Each row was made from one path, in order. Every step used is in the known rows, and no mark comes twice. Write each row's path.
Known rows
A/L/R/H/Y: [ -5.1  12.4 -33.2   9.1 -19.5 -24.4   7.3 -15.4 -31.9  41.9  -0.7   9.4
  -6.3 -20.9 -15.9 -11.4  -3.7  13.5  30.7]
Y/B: [-17.0 -12.1  10.5  38.1 -14.9  -1.3  36.5 -45.2  23.4 -14.9 -43.7 -24.9
  18.6  -4.7  24.2  31.2 -12.5  17.6 -58.9]
H/Y/B/A/L: [-41.7  -6.7 -21.6   4.1 -43.7   7.8  27.5 -27.2  -1.0   4.4 -53.0 -28.6
  -3.7  43.0  -5.6  -8.8   2.9 -25.5 -26.1]
X/A: [-23.9  -4.8  17.7  -5.5  37.2 -18.1  14.6  -4.5  17.9 -44.5  10.6   9.2
  26.5 -25.4  43.4  40.9 -29.9  17.0 -64.1]
C/R/H/Y/B/A: [-20.8  -9.1 -32.3  50.3 -48.3  12.7  40.4  17.5   4.0  -9.3 -40.2 -18.8
  10.9  -7.5 -29.5   6.6 -14.2  12.9  15.6]
R/H/Y/B/A: [-51.0 -19.6 -21.1  34.9 -56.0  23.9  36.2  21.0   5.7 -16.2 -61.3 -50.6
   2.7 -18.7 -40.0   0.6 -23.1  -6.2  16.9]
B/Y: [-36.7  22.4   7.8  12.7 -19.9  12.0   2.2 -21.7  -3.2   0.1 -33.5 -21.6
   9.7  -3.2  13.3  12.4 -48.1 -10.0 -36.5]
L/R/H: [ -1.3  30.4 -14.7  30.8  -6.6 -20.1   8.8   5.7 -14.6  17.3   0.5  10.6
  21.2 -24.3  12.4  22.1 -16.0  24.1   8.7]
R/H: [-13.0  19.5  -7.2   6.3  -9.9  -1.8  17.2  11.1 -11.0 -16.2 -13.1 -14.6
  12.3 -41.5   2.3  17.5 -23.4  14.8 -19.1]
X/A/C/R/H: [  9.5  29.1 -11.4 -17.5  30.0 -50.6  15.5   6.6   0.8 -28.9  36.8  57.2
  13.2 -35.7  28.0  21.6   9.1  55.2 -43.6]
C/R/H/Y/B/A/X: [-25.1  25.8 -39.4   2.5 -52.3  -5.3  29.1  11.7  22.6 -26.9 -32.1  -8.8
  12.8  13.4 -30.5  -7.2 -17.9  10.3  33.2]
B/A/X: [-42.1  80.5 -18.1 -53.4 -21.5  -8.7 -11.5   5.4  19.6 -36.0  -9.5  -2.4
  29.8  63.3  31.8   8.8 -30.8 -31.1 -28.2]
C/A/X: [-14.9  52.6  11.6 -31.8   2.8  -8.4 -10.1 -21.2  20.4 -67.8  34.9  22.7
  24.5  10.0  49.5  24.3 -39.9  19.4 -56.4]
C/R/H/Y: [ -1.5  -0.4 -23.5  26.9 -22.6   1.6  23.4   2.6  -6.8  -4.5  -1.4   2.2
   7.3 -50.5 -17.0   8.1 -34.4  35.8   7.9]
Y/B/A/L/R: [-15.3  30.9 -23.4  23.1 -17.0 -22.9  18.4 -29.7  -5.4  33.9 -32.3   8.6
  20.5  78.5  31.8  12.4  31.9 -19.0 -25.6]
H/R: [-21.5  -2.3 -23.4  22.3 -38.3  21.8 -16.9 -14.3  31.2  -1.9 -18.3   8.3
  29.4 -19.3  38.2  21.7 -34.5 -17.9 -54.4]
R/H/Y/B/A/L: [-35.9  -8.3 -31.1   7.8 -49.3   6.6  37.4   5.5 -14.3   5.5 -55.1 -34.8
 -13.2   3.6 -37.1 -17.1  10.1 -14.3  11.5]
A/B/Y: [-20.5  15.9   9.0   0.6  14.1 -27.8   6.2 -13.7  15.2   6.6 -21.9  -5.7
 -12.5 -22.2   7.4  11.2 -36.9 -13.6  -6.2]
B/A/C/R/H: [ -4.0  79.6 -39.8 -16.9 -25.1 -21.3   3.5  24.2 -18.4  -3.6  10.0  32.6
  12.6  30.5  13.7  -1.6  11.9  11.0 -24.0]

Write each row's path
[-26.9  17.2 -32.8  17.7 -53.0  -6.5  23.3 -33.7  17.2  -0.2 -28.6   7.2
   8.3  49.4   3.9  -1.8  -0.5  10.6 -33.9] | H/Y/B/A/C/R
[-41.2  -9.7 -32.8  57.8 -54.4   5.5  27.0  13.4   2.5  14.4 -47.7 -25.6
  12.3  -1.5 -31.4   4.8 -14.1   2.8  45.2] | L/R/H/Y/B/A
[  1.4  -7.6 -27.9  29.8 -44.3 -19.0  42.1 -34.2   8.0   2.6 -24.1   7.2
  -8.9 -34.6 -22.4  -5.0   3.0  57.5 -12.2] | A/C/R/H/Y/B
[ -2.8 -21.5 -26.8  37.7 -30.6 -23.0  36.1 -35.2 -11.9  41.0 -36.1  -6.3
  -9.2 -24.9 -26.0  -6.3  13.3  25.3  27.2] | A/L/R/H/Y/B
[ -7.7   2.5 -40.0  21.2 -41.5  -2.7  40.4   3.0 -16.1  12.8 -33.6  -6.4
  -4.4  15.9 -28.5 -11.8  19.9   4.8   9.3] | C/R/H/Y/B/A/L
[  5.8  14.8 -11.5  -6.7  41.1 -56.6  12.4   8.2 -19.0  11.3  26.7  44.3
  11.4 -24.4  22.6  19.0  15.9  27.5  -7.4] | X/A/L/R/H
[-50.3   4.4 -32.6   4.4 -65.1   3.0  27.7   3.0   4.1  -7.9 -52.7 -27.3
  -9.4  -0.3 -34.3 -16.5  -2.3   3.6   2.1] | R/H/Y/B/A/C
[-31.2  -8.2  21.3 -11.6  53.3 -44.4  10.6   6.9  31.6 -24.6  -4.1  11.7
 -10.0 -45.9  14.5  26.1 -38.2  -3.0 -11.4] | X/A/B/Y
[ -4.3  46.4 -34.7  17.2 -36.8 -18.2  32.5   3.8  -1.2  -3.8 -22.6  17.0
  11.6  28.0   5.0   4.8  29.5  22.0 -29.6] | Y/B/A/C/R/H
[-26.2  36.5 -47.3  -3.4 -33.6 -11.1  -1.8  20.2 -36.5  38.4 -10.4   3.9
  -0.5  20.7 -20.0 -18.0   3.3 -20.2  43.4] | B/A/L/R/H/Y
[ -9.3  34.0 -35.0  26.2 -23.8 -26.5  28.8   4.8 -19.8  35.5 -33.6   5.2
  10.1  37.3   0.8   5.1  39.4  -5.5   8.7] | Y/B/A/L/R/H
[-28.8  -9.1 -15.1  10.8 -29.6  11.6  16.7   7.1  -7.4 -12.7 -22.7 -28.9
   0.7 -61.3 -26.4  -1.0 -44.6  16.5   9.8] | R/H/Y
[-11.8 -47.1 -13.8  28.6   7.1 -42.0  40.9 -18.0   0.8  12.6 -16.4  13.7
  -3.4 -47.3 -16.2   9.2  12.3  36.6  20.2] | X/A/L/R/H/Y/B
[-18.5  14.1  27.1  11.6  23.4 -16.2  -4.0  -3.4  10.3 -30.3  14.4  15.1
 -13.7 -31.5  20.8  22.0 -39.0   3.3 -23.8] | C/A/B/Y
[  1.3 -24.8  -9.4  52.7 -21.9 -13.3  28.0 -26.1 -15.9   5.2   3.5  13.5
  -8.9 -34.4 -10.0   5.1  15.4  41.8  10.6] | C/A/L/R/H/Y/B
[-37.2  69.4 -20.4 -33.3 -28.5 -10.9 -11.3  -5.3  -3.7 -11.3  -8.3   9.5
  16.4  61.2  34.5   3.4  -2.3 -17.6 -58.8] | B/A/C
